Each row comes from the steps of one path. Every step used is in the known rows, and no mark comes twice. Write the path behind each row, first mark first.
In the rows, 128 means zero.
Known rows:
L/N/H: [121 161 120 106 110 129 132 113  97 140 141 143 164 140 123 132 133 143
 146 122 129 139 139 116 116 128 146 130 140 144 128 126]
H/U: [134 129 116 131 144 143 111 143 119 149 129 129 110 145 140 121 133 105
 125  89 126 120 136 131 131 143 107 110 112 148 132 138]
E/B/T/U: [114 131 129  84 155 119 126 131 120 110 150 100 146 173 131 126 147 106
  75 145 123 109 127 113  93 129 140 137 103 180 157 141]
T/H/N/G: [115 146 136 135 150 125 137 106 112 125 114 158 117 169 107 130 122 136
 147  91 125 139 154 124  35 120 127 125 129 127 105  99]
E/A: [113 103 148 152 118 128 119 113 111 124 152 125  95 132 112 131 138 129
 126 105 129 147 102 135 109 133 142 141 124 136 141 123]
G/N/H/U: [106 143 117 112 139 142 121 120 123 156 168 126 126 174 164 104 118 110
 121  50 114 150 157 139 124 135 114  99 151 138 123 153]
A/E/B: [114  82 125 118 140  98 134 104 115 131 131 121 112 147 148 164 168 140
 117 115  93 155 137 110 116 135 116 146 144 150 116 122]
S/P/K: [123 111 105 120 167  98 153 105 157 104 115 102 147 120  88 146 145 173
 147 116 121 114 116 130 116 142 117 131 129 123 149 109]
G/N/H/B/E/A: [ 73 106 128 118 126 116 147  58  90 176 172 143  80 173 167 103 151 125
 120  40  90 177 160 165 134 143 128 173 167 115 126 106]
E/B/T: [116 119 136  93 127 101 138 117 139 118 144 115 114 163 131 141 143 115
  88 133 122 139 130 109  99 129 130 116 117 163 143 129]
E/A/H: [103  93 146 158 127  93 127 114 119 109 149 102  98 124 106 142 135 139
 124 122 139 161 101 127 138 124 149 137 139 166 146 121]
N/H/B/T: [151 132 108  74 143 116 176  83 113 146 140 167 118 179 164 107 115 137
 110 127 125 160 174 127 132 102 123 158 127 145 104 131]
B/T/H: [152 150 132 108 133 104 148  92 104 110 118 133 125 162 133 114  98  86
 101 143 111 142 117 106  83  91 126 119 107 142 133 121]
T/H/N: [100 145 132 142 140 111 121  98 113 118 105 140 131 165 115 115 135 111
 132  91 109 139 150 132  66 117 113 115 119 130 127 102]
A/E/B/T: [138  98 121 104 143  92 145  93 123 122 146 117 102 166 161 165 153 107
  95 137 100 158 132  96 108 114 116 132 128 162 124 117]
B/E/A/H: [ 93  92 141 155 130  85 136  87 104 134 154  99  79 122 125 139 140 112
 121 113 120 159 121 151 145 147 154 157 152 150 155  94]
B/T: [155 140 128 108 129 117 141 114 134 120 145 121 119 147 142 128 114 100
 108 146 134 129 125 116 121 107 129 118 113 138 140 124]
G/N: [102 140 128 135 117 127 124 127 140 129 152 100 132 141 144 121 133 117
 123  91 114 126 115 127 131 130 115 100 150 116 141 131]
H/G/N/Y: [131 122 116 124  91 125 117 151 154 101 163 119 118 154 144 141 110  90
  94  59  93 131 145 158 139 120 129 117 137 107 136 121]
B/E/A: [ 99 106 145 147 120 119 122  90  99 153 152 123  80 130 132 130 147  99
 119 100 113 141 121 154 120 152 150 159 135 119 151  98]
G/N/H/L: [ 99 164 147 110 138 112 132  86 124 150 170 136 138 147 145 100 146 118
 141  71  95 189 161 129 138 108 118 107 158 132 139 146]
E/B: [ 87 106 137 114 124 110 121 129 136 128 128 124 125 143 117 141 159 146
 109 114 114 140 132 120 105 147 127 129 129 154 137 134]
E/A/H/G/N: [ 93  99 132 168 105  87 111 116 124 114 185  91  86 138 111 141 131 105
 104  68  93 162 116 125 133 130 144 132 146 163 160 103]
B/E/A/H/L: [ 87 113 155 161 141  65 124  74  93 147 156 108  74 111 118 128 173  99
 145  99  98 193 134 139 165 136 139 146 136 167 173  96]
S/P/G: [134 105 117 107 177 107 159 111 163 108 137 108 129 137 124 147 132 165
 185 129 105 117 146 134 116 153 119 144 129 108 126  99]
A/H/G: [137 116 116 139 124  85 122 131 134 113 139 127 115 126 113 145 116 118
 113 128 103 145 158 119 148 125 144 144 130 170 135 106]
B/E/A/H/N: [ 68 102 143 173 133  83 120  81 114 138 152  98  79 142 119 136 164 108
 129  81 124 160 148 162 123 153 141 141 149 150 156  69]
T/U: [125 137 122 120 153 146 118 141 110 121 131 112 158 137 131 118 133 119
 116 142 131  98 126 131 125 128 138 148 112 145 143 138]
P/K: [110 116 103 134 135 113 140 112 152 121 124 115 137 105  90 126 152 138
 126 120 139 121 111 138 102 125 119 125 130 138 139 120]
E/A/H/B/T: [131  94 128 128 144  77 162  92 112 119 144 113  69 159 133 130 144 135
 107 124 128 167 116 118 155 108 123 151 115 181 138 108]
S/N: [133 142 113 115 126 122 132 110 124 143 117 128 131 132 124 136 128 161
 140 122 139 124 101 122 143 117 132 118 135 114 116 108]
E/A/H/L/N/Y: [104 134 148 146 108  81 121 123  97  94 154  98 107 121  99 153 169 123
 154  89 117 181  89 131 174 115 144 103 116 172 176 122]
G/N/Y: [113 127 128 118 108 133 134 152 154  97 149 100 130 153 153 131 118 110
 108  76 124 129 113 167 145 121 127  93 149  92 134 139]
A/H/L/N: [112 170 136 134 126  72 125 120  97 127 126 105 144 106 103 138 174 131
 173 121 104 156 119  94 174 124 119  96 124 184 171 111]
P/G: [119 104 115 118 149 122 146 119 159 127 146 122 120 126 124 121 132 129
 160 138 121 126 141 140 103 138 123 142 127 124 118 111]
B/E/A/H/U: [ 93  97 127 160 144 102 119 105  93 155 149  99  64 140 137 131 145  90
 120  78 115 154 130 155 150 162 133 138 135 174 159 104]
L/N/G: [136 160 124 124 115 137 137 142 102 138 138 138 134 125 112 161 137 154
 166 123 142 109 108  96  93 144 143 118 128 133 123 111]
G/N/H: [101 140 131 111 124 127 138 103 130 136 164 123 148 154 152 109 117 130
 120  89 118 156 149 136 118 119 134 114 167 122 122 144]
B/E/A/H/L/N: [ 86 146 153 156 117  63 117  79  68 151 155 100  94 110 103 140 190 104
 166  94  94 174 108 117 166 148 140 132 131 178 190  84]

Write each row's path:
[136 183 139 126 124 119 129 125  94 151 140 149 129 113  99 148 167 142
 189 105 115 140 120  89 114 133 129 111 119 153 143 112] => H/L/N/G
[124 182 137 131 114 105 113 118  94 145 127 128 140 117 106 131 178 118
 172 102  97 144 116  97 147 128 113 103 108 153 163 118] => H/L/N
[ 95 119 116 126 136 123 145 123 170 131 169  94 123 138 136 118 138 121
 154  98 108 126 127 141 103 140 112 114 148 108 128 115] => P/G/N
[ 85 131 105  96 137 117 161  73 109 180 147 144 113 167 182 103 139 126
 123  63  92 157 189 159 150 139 115 162 172 103 114 110] => G/N/H/B/E
[142 159 134 120 152 117 153  89 118 118 129 154 111 186 120 131 111 103
 125 111 135 137 150 109  27  99 129 110 114 141 114  97] => B/T/H/N/G
[123 138 117 138 101 121 111 129 137 132 162 124 117 144 132 130 124  94
 106  69  85 127 143 123 122 130 122 124 137 125 142 111] => H/G/N
[124 117 115 142 154 109 124 145 124 131 126 107 110 136 135 128 128 120
 130 104 134 136 136 126 160 137 113 106 127 180 135 132] => A/H/U
[ 83 101 131 165 105  75 116  88 113 140 189  95  70 139 129 135 135  79
 100  57  77 159 138 144 142 153 149 154 157 149 167  77] => B/E/A/H/G/N
[150 144 106  91 170 135 150 124 105 129 127 127 132 169 154 105 141 114
  99 141 122 104 139 123 140 105 112 159  90 156 133 125] => H/B/T/U
[109 112 117 109 169 106 157 114 172 112 162  80 135 151 140 140 132 153
 178  94  93 118 131 132 119 154 110 114 144  94 138 103] => S/P/G/N
[109 154  98  88 122 114 156  78  74 182 127 162 133 153 154 120 156 140
 154  95  95 136 176 136 150 148 125 170 145 128 120 100] => L/N/H/B/E
[147 206 140 107 125  84 134  82  70 128 118 136 138 153 109 119 150  75
 142 122  84 151 106  73 106  93 114  90  86 170 171 109] => B/T/H/L/N
[109 127 112 108 148 102 155  77  78 163  86 157 102 156 150 106 133 114
 128  99  74 143 159 135 127 133 110 177 127 117 113  93] => T/H/B/E
[ 77 108  94  85 154 113 180  66 141 179 169 137 109 164 179  97 146 128
 159  70  82 155 204 168 129 149 111 173 172 101 100  95] => P/G/N/H/B/E
[ 99  95 127 136 131 113 140  84  89 168 130 143  61 143 143 121 165 123
 127  79  99 146 137 152 145 152 121 188 125 120 132  92] => H/B/E/A
[101 130 110 100 135 122 156  99 119 156 147 144 130 170 165 101 132 154
 126  70 101 158 166 138 143 120 108 144 161 120 106 138] => G/N/H/B
[ 97 103 132 133 140 101 145  62  60 160 108 155  70 160 135 109 143 111
 122  78  74 161 132 142 107 139 121 191 117 125 127  90] => T/H/B/E/A
[142 163 109 106  92 119 115 111  97 139 154 167 152 145 111 138 125 121
 133 104  96 136 170 111 111 131 151 152 129 151 128 109] => L/N/H/G
[124 125 118 112 148 110 150 101  91 138  82 160 119 158 131 106 132 142
 128 106  90 146 138 118 116 113 100 158 109 131 107 118] => T/H/B
[104 106 104 120 150  81 165  96 113 156 109 121  95 130 154 126 147 139
 131 116 102 145 165 145 188 148 115 166 146 146 123  90] => A/H/B/E
[156 191 138  93 115  86 140 101  88  96 120 134 136 161 119 128 131  68
 133 108  91 159 105 111 121  81 122  88  83 148 163 119] => B/T/H/L/N/Y
[111 125 116 144 114  84 120 129 141 117 162  95 120 136 131 138 119 111
 108  90  91 142 144 120 149 126 131 115 150 156 145 109] => A/H/G/N
[147 138 117 113 133 134 149 111 123 150 130 149 119 130 117 159 112 179
 157 124 156 122 104 113 109 117 149 126 140 112  94 106] => S/N/G
[144 130 113 110 119 124 125 100 119 137 157 177 132 146 126 123 101 121
 114 110 100 155 190 132 109 123 154 167 135 143 110 123] => N/H/G
[135 105 129  98 153  74 153  71  96 113 124 130 108 180 152 156 134  96
  87 129  76 165 128  83  73 100 113 138 123 164 120 114] => A/E/B/T/H
[148 158 121 114 112  94 129  93 116 113 154 128 114 179 136 118  97  53
  79  88  66 139 135 101  78  96 121 115 116 142 145 104] => B/T/H/G/N
[102 135 141 104 150  96 146  90 126 117 131 150 106 202 113 146 138 121
 108  96 118 152 151 104   4 120 129 115 118 163 118 102] => E/B/T/H/N/G
[ 98  94 125 114 138 121 150  57  80 175 150 170  78 164 151 110 147 138
 125  80 103 178 174 165 132 145 139 202 145 126 115 106] => N/H/B/E/A
